Each row was made from one path, in order. Every step used is in the known rows, and no mark comes twice. Write each row's path.
(in the rows, 128 means zero)
Known rows
farugo nebi rubadol bovol: [ 86 105  93 145 100 105  96 112 157 210 143 220 150 165 108 118 120  91
 122 146  97 123  94 149 153 129 106]
viku nitu tupe nebi farugo: [125 136  84 148  72 160  97  79 114 150  77 178 145  99 147 101 120  98
 178 160 129 100 129 133 150 148 120]
rubadol bovol farugo nebi: [121 104 122 124  91 136 116 103 146 168 126 193 145 154 119 142 112 122
 116 152 106 119 117 161 165 132 124]
bovol rubadol nebi tupe nitu viku: [ 85 141 135 150  65 168 133  86 129 159 131 184 129  94 116 126 119 136
 155 172 146 157  74 138 153 193 132]
fizeki nitu: [132 128  96 117  75 158 129  77 129 157 112 167 204 141 146 140 124 103
 154 157 157 137 128 133 136 143 108]
farugo nebi fizeki nitu viku tuzos: [119  96  75 124 129 177  94  71 137 152  87 177 174 101 106 137 103  99
 156 142  76 140 115 117 145 162 136]
tupe nitu: [125 123  89 146  68 163 124  82 111 147 118 149 172 131 143 129 127 127
 141 163 165 112 103 133 140 138  98]
bovol farugo nebi tupe: [107 121  92 132  67 143 128  75 110 169  96 195 172 128 125 119 105 100
 121 131  84 143 142 147 156 142 107]
rubadol nebi fizeki: [ 62 113  82 175 102 130 114 104 114 212 122 189 167 155 136 109 100  78
 152 150 111 127 114 116 140 153 125]
tuzos viku nitu: [147 123 100 135  83 161 139  71 130 178  99 183 204 145  91 125 128  87
 175 135 162  94 148 139 135 170  94]
bovol rubadol nebi tupe: [ 60 145 133 157  59 135 138  97 130 215 116 210 166 132 115 128 106  89
 141 143 106 150  96 124 154 160 116]
defek fizeki nitu tupe nebi: [140 156  97 131  77 171  92  71 144 125 104 165 168 125 171 164 145 124
 149 227 158 161  86 113 146 140 121]
tuzos viku: [122 110  98 137  76 159 150  88 113 170 144 184 204 165 111 127 135  83
 160 167 145 129 153 126 135 187  77]
viku nitu: [132 126 101 140  89 151 120  79 135 162  69 169 189 134 119 118 106  87
 166 124 153  96 119 139 142 128 109]
nitu viku tuzos: [111 101 125 137 115 177 121  97 131 132  87 167 163 110 116 126 106  80
 178 156  99 136 104 117 151 170 110]
nitu tupe nebi rubadol: [ 94 127  90 149  68 144  97  92 137 162 122 181 160 118 140 112 128 100
 151 194 130 153  95 121 149 144 103]
nitu tupe nebi: [116 126  94 149  66 156  99  87 120 113 112 156 161 121 149 134 126 115
 142 210 151 142  86 118 148 134 110]
tupe nebi rubadol bovol farugo: [102 127 146 138  74 140 128 116 149 204 143 202 135 136 131 121 131 132
 166 171 127 132 108 149 166 154 111]
tupe nebi fizeki defek: [106 100  67 143  92 157  86  92 120 164 136 174 187 130 149 131 120 128
 173 180 121 155 113 100 142 143 107]
tupe nitu viku: [123 114 104 140  84 178 124  84 119 108 128 148 147 113 141 117 123 128
 160 185 171 138  93 142 143 174 114]
tuzos viku nitu fizeki defek: [153 134 101 121 122 168 106  88 137 149 105 193 190 139 101 131 133 113
 193 161 165 128 124 129 135 177 120]
rubadol bovol farugo: [114 141 153 135  87 148 150 116 133 175 126 180 145 153 146 122 121 119
 163 159 141 125 113 152 155 158 115]
tupe nebi: [113  93  94 144  62 151 102  90 122 142 124 169 179 136 135 141 122 113
 141 185 139 126 109 121 157 124  95]
bovol farugo: [119 125 134 125  76 168 153  99 122 157 107 163 172 138 149 122 113 106
 161 156 137 138 149 142 156 157 105]
defek fizeki nitu viku tuzos: [134 131 128 118 127 192 116  80 155 142  80 176 170 113 140 155 124  90
 187 173 106 155 108 112 147 175 120]

Write each row's path
[126 156  84 132  80 173  98  78 125 153 101 188 148 117 186 130 142 101
 172 201 124 146 133 120 147 161 118] => defek fizeki nitu tupe nebi farugo
[134 152 106 127 107 154  92  94 125 151 122 199 129 119 127 137 135 173
 147 168 131 140  80 149 150 155 144] => rubadol bovol farugo nebi tupe nitu fizeki defek
[133 183 102 127 100 171 118  75 143 134  92 164 174 139 183 143 138  92
 157 203 157 168 101 119 130 156 122] => defek fizeki nitu tupe
[ 74 119 113 139 100 149 109 110 146 214 141 195 174 138 129 140 107 112
 170 161 111 167 106 105 147 164 130] => bovol rubadol nebi fizeki defek
[152 133  98 145  65 165 106  65 129 134 100 167 173 116 107 138 137 121
 163 191 169 112 104 126 143 159 111] => tuzos viku nitu tupe nebi
[ 75 116 148 140  72 143 130 111 156 202 131 194 164 145 110 153 108  96
 135 162 128 141  99 127 163 150 124] => bovol rubadol nebi
[139 137 100 125 128 162  90  93 141 137  82 181 177 129 124 126 117 112
 188 155 157 130 103 130 139 143 133] => viku nitu fizeki defek
[128 109 118 142 103 190 117  82 124 128  89 154 152  94 118 134 118 119
 172 161 123 121  89 120 149 168 112] => tupe nitu viku tuzos
[118 127  96 127 122 159  97 108 128 128 118 181 176 143 145 126 122 107
 171 179 143 158 106 120 141 152 119] => nitu fizeki defek
[ 78 133 116 154  97 115 122 121 146 213 141 211 154 163 130 101 125  87
 159 151 123 126  90 140 143 149  98] => nebi rubadol bovol
[ 89 137  53 172  89 154  98  88 105 148 110 156 164 120 158 104 114 106
 150 193 127 145  94 101 136 144 120] => nitu tupe nebi fizeki
[135 160 150 137  76 153 132  92 155 202 123 203 132 120 103 119 147 140
 185 174 155 118 113 154 153 187 125] => tuzos viku nitu tupe nebi rubadol bovol farugo
[ 85 151 122 161  47 151 133  82 120 203 119 188 155 113 118 137 122 133
 135 151 139 131  81 130 149 156 119] => bovol rubadol nebi tupe nitu
[107 127  68 146  94 161  83  90 117 142 125 164 171 118 160 126 123 129
 174 199 129 167  96  97 135 152 119] => nitu tupe nebi fizeki defek
[109 146 101 150  97 151  93  93 111 160 118 196 148 122 131 133 132 140
 166 176 148 142  77 125 140 163 135] => rubadol nebi tupe nitu fizeki defek
[104  99  80 144  65 155 108  94 105 168 120 189 160 126 152 110 121  91
 166 163 108 113 152 128 158 147  94] => tupe nebi farugo
[138 140  89 120  98 170  94  80 116 136 108 187 150 108 129 136 128 163
 146 166 127 152 107 143 151 155 137] => bovol farugo nebi tupe nitu fizeki defek
[119 147  78 155 106 165 109  94 109 129 105 158 157 129 139 114 128 125
 142 177 168 118  86 133 141 146 124] => tupe nitu fizeki
[114 111  39 129  98 149  99  67 124 179 113 179 202 139 132 130 110 103
 125 141 112 136 134 128 135 133 126] => farugo nebi fizeki nitu
[ 69 118 130 140  73 148 132 116 135 222 125 214 146 134 129 119 108  75
 160 142  98 126 142 134 164 171 120] => bovol rubadol nebi farugo
[ 92 159  90 176  93 144 108  91  98 165 102 190 139 124 126 111 126 121
 140 167 148 121  74 135 141 157 136] => rubadol nebi tupe nitu fizeki
[106 128  80 148  67 158 103  92 102 143 109 178 144 114 165 102 124  94
 164 184 116 126 132 125 151 158 107] => nitu tupe nebi farugo
[117 148  46 136 100 154  98  66 122 147  98 162 179 124 148 122 114 103
 128 169 125 152 108 124 128 144 141] => farugo nebi fizeki nitu tupe
[ 97 118  71 140 109 154 108  97 116 174 125 175 192 145 156 116 112 102
 180 155 118 158 126 104 130 154 106] => nebi fizeki defek
[ 91  97  89 145  65 139 101  96 138 188 133 193 177 134 126 117 126  99
 150 174 120 139 116 124 157 135  90] => tupe nebi rubadol
[125 137  80 129  62 166 103  76 110 146 110 178 157 106 167 117 134 107
 169 184 132 130 134 128 146 159 120] => fizeki nitu tupe nebi farugo
[138 145  91 145 120 163 123  86 126 156  87 186 184 142  93 111 127  90
 172 151 166 103 126 136 136 173 120] => tuzos viku nitu fizeki
[123 165 147 123  70 151 123  98 153 184 132 191 133 116 145 130 143 148
 168 191 152 148  95 151 154 165 136] => fizeki nitu tupe nebi rubadol bovol farugo
